Known rows, with every way that one mark hangs from another:
k195(k118(k651)): [-12   1  -2   0  -1  -4  -8   4   5   3  15   1   6  -9   4  18  -2 -30
   0  -4  -3  -5 -12   8 -13 -11   3   5 -10  12  14  10  -6  18   7  -8
  -2  -3]
k129(k195 k832 k980): [-16  -9  -4   6  -4  -9  -5 -12  10   1   4  -3  17 -12   2   0  -8 -18
  -3 -31  -5  -6 -10  10 -14  -4 -11  24  -4   8  -5  19  -7 -20   5 -14
   7   6]
k651(k129(k195(k118) k393 k832)): [-17  -4  -7   4  -4  -9  -4 -17  12  -5   0 -11  13  -8  -3  -3   0 -21
   1 -32  -7  -7 -12  11  -2  -6  -2   8 -14  11   9  19  -4 -14   7  -9
  -3   2]
k725(k255): [-10  -3  -6   1  -2  -4  -5  -9   1   0   5   2  13  -6   5   6   0 -19
  -5  -7  -3  -3 -12   9 -14  -6   1 -10  -6   7  11  14 -13  -7   9  -9
   1   4]
k129(k832 k980): [-13  -7  -4   7  -3  -6  -5  -9   9   3   4  -2  18  -9   4   0  -8 -22
  -3 -20  -5  -7  -6   9  -9  -6 -10  12  -4   8  -2  15  -8 -16   4 -16
   6   1]
k195(k118): [-12  -4  -3   0  -2  -4  -5  -3   6   3  10  -7  11  -9   4  14   0 -22
  -3  -7  -3  -2 -11   9 -13  -7   3  13 -11   7  15  13  -8   7   7  -9
  -1   0]
k374(k725(k255) k832(k129)): [ -4   4  -5  -5  -5  -4  -3  -5  -2  -1  10  -1  15  -6   7  -5  -6 -31
   0  -8  -5   4  -7  12  -9  -5  -8 -23  -5  15   9  10 -14  11  12  -7
   8   5]
k980(k118(k195 k267 k651)): [-11  10  -4   2  -1  -4  -7  10   7   0  29   0  -9  -8   8  26  -4 -28
   0 -13   5   3  -7   9 -11  -6   9  11  -2  12   8   6  -9  26  10 -16
   0   3]
k195(k118(k980(k374))): [  0  -6  -9   0  -1  -4  -9  -8   5   3  17   0  19 -12   4  11   1 -14
   1  -7  -5  -4  -7  12  -8  -6  -1  20 -11  11  15   3  -9  11   9 -12
   0   4]
k118(k651 k980): [ -7   1   2   1  -1  -6 -12   1  -1   3  19  10  10  -9  10  10  -2 -24
  -3  -5  -3  -6  -8   8  -9 -10  -5   9  -4  10  11   4  -8  15   9 -10
   0   4]
k195(k118(k267 k651)): [-15   4   0  -1  -2  -5  -7   3   5   2  18  -3   4  -6  10  22  -4 -26
   1  -8   1  -3 -11   9 -14  -8   5  18  -9  14  14   7  -6  16  10 -10
   1  -3]
k651(k129): [-11  -1  -7  -6  -2  -6  -5  -5   2   0   8   2   4  -7   5   1  -2 -24
  -3 -16  -5  -2 -12   8  -2  -2   3  -4  -7   8   7  15  -9  -9   6  -8
  -4   3]
k651(k129(k195 k980)): [-11  -5  -6   0  -3  -8  -3 -12   6   0   5   0   6 -11   1  -6  -5 -18
  -4 -33  -2  -5 -14  10  -9   0   1  23  -6   9  -1  15 -10 -15   6 -14
   1   6]
k980(k118(k651)): [-10   1  -5   1  -1  -4  -9   6   3   2  24   8  -7  -9   3  17  -1 -28
  -2  -2  -3  -2 -14   8 -10  -4   7  -3  -5   8  10  10  -8  14   7 -11
  -3   2]
k374(k725(k255) k832(k129(k980))): [ -1   0  -3   3  -5  -4  -1 -11   0  -1   7   2  21  -7   6 -13  -9 -28
  -1 -15  -3   0  -5  12  -9  -5  -8 -13  -4  14   2   7 -15   8  10 -13
  11   3]
k832(k129(k195 k267 k393)): [-16  -4 -10  -1  -6  -7  -8  -7  11  -2   5 -11   1 -12   1  -9   0 -25
  -3 -32  -2  -2  -7  11  -5  -2  -4   6   3  -2   6  20  -6  -4   7  -5
   6  17]
k129(k980): [-10  -6  -4   4  -3  -5  -3  -8   6   4   6   1  10 -10   5   1  -5 -20
  -6 -16  -1  -5  -7   8 -10  -5   0  12  -3   6   2  13 -10  -5   6 -14
   5   4]
k118(k195 k651 k980): [ -8   3   0   2   0  -6 -12   4   3   3  22   5   7 -10  10  18  -4 -27
  -4  -9   0  -3   1   9  -8 -15  -4  14  -2  10  10   4  -9  22   9 -13
   3   5]
k172(k393(k129(k195 k267 k832))): [-20 -10 -13   1  -7  -6 -11  -8  12   0   9  -7  14 -13 -10   2  -1 -21
   1 -42  -8  -5  -1   9 -14  -3 -23  33   0   3  -3  20  -7 -21   2  -3
   3  14]
k129(k195 k267 k393 k980(k118)): [-10  -9  -7  13  -5  -5  -5 -11  14  -2   9  -5  -1 -14 -10   1  -1 -14
  -6 -41   2  -5 -13  12  -8   0   0  24   2   0   0  15  -9  -9   8 -15
   5  12]
k779(k172(k393(k129(k267 k832)))): [-18   2 -11  -1  -6  -2 -10 -17  11   0  13  -7  11  -9  -5  11  -4 -27
   1 -27 -13  -4   3   9  -7  -8 -21  14   1  -1  -6  22  -8 -30   2  -2
   0   8]
k118(k195 k980(k374(k725(k255)))): [  2   1 -13   3  -3   0  -8 -13   6  -1  18   2  17 -10  -2   7  -2 -17
  -2 -14  -4   0   1  14  -8  -8  -4  -1  -6  19   8   3 -18  21  14 -10
   6   9]
k832(k129(k267 k393 k980(k118))): [ -5  -2 -11  10  -4  -5  -7  -9  10   0  10  -7  -1 -11  -2  -6   2 -24
  -3 -28   0  -3  -6  11   3   0   3  -4   3  -2   6  10  -8  -5   6 -17
   3  13]
k980(k118(k195 k267) k374): [ -5   3 -15  -1  -3  -2  -5   2  11   0  30  -3  -1 -11   5  19  -3 -20
   1 -17   3   6  -4  11  -7   1   9  17  -4  11   6   9 -12  16  10 -19
   1  10]
k393(k129): [-12   0 -12   0  -4  -5  -5  -2   5   4  10   3   5 -11   7   5  -2 -25
  -5 -14  -6  -5  -3   5 -14  -5  -4  10  -3   3   9  16 -12   1   4  -9
   1   1]
k129(k195 k393 k980(k374)): [ -8  -8 -11   6  -6  -5  -4 -20  13   0   6   1   7 -14  -6  -8  -4 -12
  -4 -25  -2  -9  -7  10 -11  -1   1  25  -4   7  -2  16 -10  -2   8 -15
   6  11]
k832(k129(k267)): [-13  -2 -10  -5  -3  -5 -10   3   4   2  11  -6   3  -9   5  -4  -2 -31
  -3 -20  -5   1  -8  10  -2  -2  -6  -4   3   0   9  15  -8  -6   6  -8
   3  11]
k651(k129(k195(k118) k267 k832)): [-20  -8  -7   2  -2  -8  -9  -6  10  -3   7  -9  13 -11  -7   3  -3 -22
   0 -50  -8  -4 -15  13  -5  -3 -11  16 -10   9   6  16  -4 -26   6  -7
   1   5]
k374(k725 k832(k129)): [ -7   0  -5  -9  -5  -4  -4  -1   0   0  14  -2   9  -8  10  -7  -8 -34
  -1  -6  -4   6  -3  10  -6  -3  -8  -8  -4  13   5  12 -12  22   9  -8
   8   6]
k118(k267 k651 k980): [ -8   4   2  -1  -2  -7 -10   2   0   1  21   6   7  -6  14  14  -4 -22
   0 -12   1  -3  -8   9 -11  -8  -4  23  -4  13  10   0  -8  15  11 -10
   3   2]
k374(k725 k832(k129(k267 k393))): [ -9  -1  -6   0  -7  -3  -6  -6   5  -3  10  -6   1  -9  -2 -13  -8 -35
  -1 -24  -3   2   2  12   2  -4 -10 -12   1   6   7  11 -11  13  10  -4
  10  10]
k118(k195 k267 k980): [ -6   3  -1  -1  -2  -7  -6   0   6   1  21  -7  12  -9  17  16  -4 -18
  -3 -21   5   3   0  10 -11  -9  -2  28  -1  10   9   4 -12  14  12 -13
   4   7]

Rows:
[-17 -13  -5   8  -4  -7  -9 -10  13   1   6  -6  14 -14  -4  -1  -9 -20
  -4 -48  -4  -7  -8  11 -11  -2 -17  24   0   5  -7  16  -7 -27   5 -13
  10   9]
k129(k195 k267 k832 k980)
[ -3   2  -5  -4  -2  -5 -12  -1   2   2  28  10   9 -10   8  11  -5 -19
   3 -10   0  -5  -7  10  -7  -4  -3  23  -4  15   8  -2 -10  14  11 -13
   2   6]
k118(k267 k651 k980(k374))
[-13  -3  -4   7  -5  -9  -2  -7  12  -1  15  -7  11 -12   4   7  -5 -14
   1 -35  -1  -1 -17  12 -15   3  -4  31  -5  11  -2  12  -7 -11   7 -20
   5   6]
k129(k195 k832 k980(k118(k267)))
[ -8  -1  -6   6  -3  -6  -2 -17   6  -2   0   2   4  -7   0 -13  -4 -19
  -6 -23   0  -8  -6   9   2  -4   7   2  -4   8   5  13 -10 -13   7 -14
   0   4]
k651(k129(k393 k980))
[ -1  -1 -10  -1  -2  -3 -10  -6   7   2  22   1  14 -14   6  10  -3 -19
  -4 -12  -2  -1   3  11  -3  -8  -2  15  -3   9   7   6 -12  13   9 -16
   4  10]
k118(k195 k980(k374))
[-11   0  -2   5  -4  -7  -5   0   8   0  24   4  -3 -11   3  14  -6 -20
   2 -25   4  -2 -18  10 -19   1   5  31  -4  12  -1   7  -9   9  10 -19
   4   5]
k129(k195 k980(k118(k267 k651)))
[ -6   0  -7   0  -5  -3  -6  -3   1  -2  11   0  14  -7   0  -7  -6 -33
  -1 -25  -5   3  -6  13  -6  -3 -14 -18  -1  12   7  10 -15   4  11  -6
  11   8]
k374(k725(k255) k832(k129(k267)))
[ -5 -13  -7   3  -6  -4  -4 -11   7   2  15   5  14 -15  -4  -2 -13 -17
  -1 -25  -1  -5  -7  10 -12  -1  -7  33  -5  11  -8  10 -12  -6   8 -21
  13   8]
k129(k195 k980(k374(k832)))
[-14  -2  -3   2  -6  -7  -1 -11  13  -3   9 -14   5  -9   6  10   1 -16
   0 -24   2  -2 -12  11 -17  -5   6  29  -8   8  13  16  -7  12  11  -7
   2   4]
k129(k195(k118(k267)) k393)
[-13  -7 -11   9  -6  -5  -6  -7  11   3   9   3   4 -17  -6  -3  -6 -20
  -6 -49  -1  -9  -5   8 -17  -1 -11  42   4  -1  -4  16 -12 -14   4 -13
  11  10]
k393(k129(k195 k267 k980))
[-20 -10  -7   6  -5  -8  -9 -11  14  -3   2  -7   6 -11  -6  -4  -2 -20
  -4 -43  -5  -7  -5  11  -7  -3 -14  14   0   2   0  21  -6 -16   7  -6
   5  10]
k129(k195 k267 k393 k832)
[ -6  -2  -3   0  -5  -3  -1  -9   0  -1  10   2  13  -4   1   2  -7 -25
  -3 -10  -4   1  -8  12 -14  -6  -9 -13  -7  16   5  10 -17   9  13  -7
   8   2]
k374(k725(k255) k832)
[ -9  -1 -13  12  -4  -5  -5  -7  10   3  13   1  12 -14   1   2  -4 -22
  -1 -26  -7  -8  -5   7 -10  -1  -6  14  -5   5   1  13 -10 -14   2 -22
   2   1]
k393(k129(k832 k980(k118)))
[-12  -3   1   3  -4 -11  -6  -8   8  -1  14 -12  28 -10  10  14  -2 -13
   3 -31  -4  -1 -14  12 -17  -6 -12  40 -11  15  11   7  -5  -6  10 -11
   2   3]
k129(k195(k118(k267 k980)) k832)
[-14   7  -9  -6  -6  -1  -5 -17   6   2  14  -6   8  -7   1  13  -1 -24
  -1  -4 -10  -2   0   7 -13  -8  -7  16  -3   0  -1  22 -10  -7   4  -2
  -5   4]
k779(k172(k393(k129)))
[ -1   1  -9  -1  -2  -4  -8  -4   7   1  25  -2  13 -11  13  14  -5 -15
  -1 -20   2   2   2  11  -7  -5  -3  29  -2  13   8   2 -12  13  12 -17
   5  10]
k118(k195 k267 k980(k374))
[-10  -1  -6   7  -6  -7   0  -8  12   3  12  -6  12 -13   6   9  -3 -17
   0 -35   2  -5  -9   8 -26  -3   0  51  -7   8   5  13 -10   0   7 -17
   6   0]
k393(k129(k195(k118(k267)) k980))
[-15   4  -7   3  -6  -3  -5 -24  10   3   9  -4  18  -8  -1   5  -7 -22
  -1 -16 -12  -7   4   9 -10  -8 -15  19  -3   2 -10  19  -9 -28   2 -10
   1   3]
k779(k172(k393(k129(k832 k980))))
[ -3   0  -5  -2  -1  -2 -12  -4   5   2  24   7  10 -12   0  12  -1 -24
   4  -2  -7  -5  -6  12 -10  -9  -2  10 -12  22  13  -1 -10  35  11  -8
   1   2]
k195(k118(k651 k980(k374(k725))))
[  2  -5  -5   0  -4  -3  -6  -8   3   0  23   0  20 -12  -1   8  -7 -19
   4  -7  -4   1  -3  14  -8  -7  -9  13 -12  21   9  -1 -13  26  12 -11
   7   3]
k195(k118(k980(k374(k725 k832))))
[ -6   1  -4  -1  -6  -7  -5  -7   2  -2   9  -6   9  -8  12  -9  -6 -31
  -3  -6  -1   0  -1   9   0  -5  -3 -10  -2   5  10  13  -9   7   8 -11
   5   7]
k374(k832(k129(k393)))
[ -6  11  -3  -3   0  -7  -8   4   2  -2  26   4   4  -7  14  14  -6 -26
   0 -23   3  -1  -3  10  -3  -9   2  20  -4  17   9  -2  -9  10  12 -14
   1   3]
k118(k195 k267 k651(k129) k980)
[ -3  -3  -5   7  -6  -5  -6 -10   6   0   7  -4   7 -11   1 -15 -10 -28
  -5 -29   2  -3   1  10   3  -4  -9   3   4   1   3   8  -9  -9   7 -18
  14  11]
k374(k832(k129(k267 k393 k980)))
[-15   9  -2  -1  -2  -5  -7   6   6   2  23  -1  -5  -7  13  19  -7 -29
  -3 -15   4   0  -1   7 -13 -10   4  16  -1  12   4   9  -9  24  10 -12
   5   3]
k118(k195 k267 k651)
[ -6   7 -12  -2  -2  -2  -9   6   9   1  36   4  -6 -12   3  22  -4 -28
   2 -13   4   2  -5  10  -7  -2   8  15  -3  16   4   5 -10  24  10 -20
   2   7]
k980(k118(k195 k267 k651) k374)
[-14   4  -5  -2  -6  -9  -2 -10  11  -3   8 -17  10 -10  10   2   3 -21
   2 -20   2   2 -11  11 -13  -4   5  20  -6   6  14  15  -5  13  10  -7
   1   6]
k832(k129(k195(k118(k267)) k393))
[-20 -10  -9  -1  -3  -8 -10  -4   9  -2   8  -3   9 -11  -5  -4  -5 -23
  -2 -50  -8  -4 -13  11  -2   1 -14  11  -4   8  -2  19  -6 -31   5  -9
   3  10]
k651(k129(k195 k267 k832))
[-13  -9  -5   5  -2  -6  -5 -10  10   0   7  -5   8 -13  -9   1  -4 -19
  -2 -50   0  -5 -15  12  -7  -2  -2  31  -7   8   2  12  -7 -21   7 -12
   4   6]
k651(k129(k195(k118) k267 k980))
[-14  -6  -7  11  -5  -7  -4 -12  13   3   6  -5  21 -15   0   5  -5 -21
   0 -39  -7  -9  -7   8 -20  -7 -11  36 -10   8   1  16  -8 -14   3 -18
   8  -2]
k393(k129(k195(k118) k832 k980))
[ -9  -4 -19   4  -6  -2  -8 -15  12   4  11   5  13 -14  -5  -8  -9 -25
   0 -27 -11  -9   4   9 -11   0 -13  13  -7  15  -5  14 -14   0   4 -16
   8   2]
k393(k129(k832 k980(k374(k725))))
[ -9  -4  -6   9  -2  -6  -5  -7   9   2  11  -1  11 -11   1   7  -4 -21
  -2 -18  -5  -5 -10  11  -6  -1  -3   4  -6   9   2  12  -8 -13   5 -20
   1   2]
k129(k832 k980(k118))
[ -2  -2 -12   0  -5   1  -4  -2   9  -1  31   0   0 -13  -5  14  -9 -27
   1 -13  -2   7   0  13  -5  -2  -1   3  -6  19   2   8 -16  29  11 -17
   8   8]
k980(k118(k195) k374(k725 k832))
[-13   0  -2   4   0  -6  -8  -8   7   1   8   3  14  -8   0   3  -8 -31
   2 -24  -5 -10 -10  10  -1  -8  -1   8 -14  16   5   6  -4 -12   5 -17
  -1  -5]
k195(k118(k651(k129(k832 k980))))
[-19 -10  -6  10  -5  -6  -9 -14  17  -2   3 -15  13 -12  -6   4  -1 -20
  -2 -41  -5  -7  -8  12  -7  -7  -9  16  -6   3   8  19  -3 -14   7  -6
   5   7]
k129(k195(k118) k267 k393 k832)
[ -5   0   1   1  -2  -7  -5  -3   5   2  16  -7  19  -8  13  19   0 -15
   1 -12   0   0 -10  11 -12  -7  -1  29 -11  10  19   2  -8  10  11 -11
  -1   0]
k195(k118(k267 k980))
[-18  -9 -11  -3  -8  -4 -10  -5   9   0  12  -4   3 -13 -10   3   1 -20
  -3 -34  -4  -4  -3   8 -17  -3 -13  36   3  -1  -1  19 -10  -6   4  -2
   3  16]
k172(k393(k129(k195 k267)))
[-13  -5  -5  -6  -7  -6  -7   2   4  -1  16  -5   5 -12  -1  -7  -8 -32
   0 -36  -4   5  -7  12 -11  -1 -17   7   2  10   1  15 -12  11   9  -6
  12  13]
k374(k725 k832(k129(k195 k267)))
[  0   0 -17  -1  -4  -2  -5 -13   5   1   8   3  18  -9   0 -15  -3 -24
   1 -13  -7  -2  -7  14  -8   0   0 -14  -5  17   2  10 -15   5  10 -13
   6   9]
k832(k129(k980(k374(k725(k255)))))
[ -3  -3 -14   3  -3  -3  -3 -22   9  -1   5   5   3 -10  -4 -17  -4 -16
  -4 -21  -2  -9  -4  10   6   1   8   3  -6   9  -1  11 -11 -12   7 -18
   1   8]
k651(k129(k393 k980(k374)))
[-10 -13 -12   8  -6  -3  -8 -19  15   0   7  -2   3 -16 -14  -7  -5 -12
  -5 -41  -1 -10  -5  11  -7   0  -4  27   2   3  -4  14 -10 -12   8 -14
  10  16]
k129(k195 k267 k393 k980(k374))
[ -8   5 -12  -6  -3  -2  -8   2   7   0  32   7  -9 -10  -2  13  -2 -26
   5  -6  -2   1 -12  12 -12   4   7   3  -6  23   4   6 -12  29  11 -10
   1   5]
k980(k118(k267 k651) k374(k725))
[-21   0  -1   7  -4  -7 -10 -10  12  -2   6  -7  10 -10  -2  10  -3 -26
   1 -20  -7  -9 -10   9 -13 -11  -3  12 -11  12   8  16  -2   7   8  -8
   1   0]
k129(k195(k118(k651)) k393 k832)
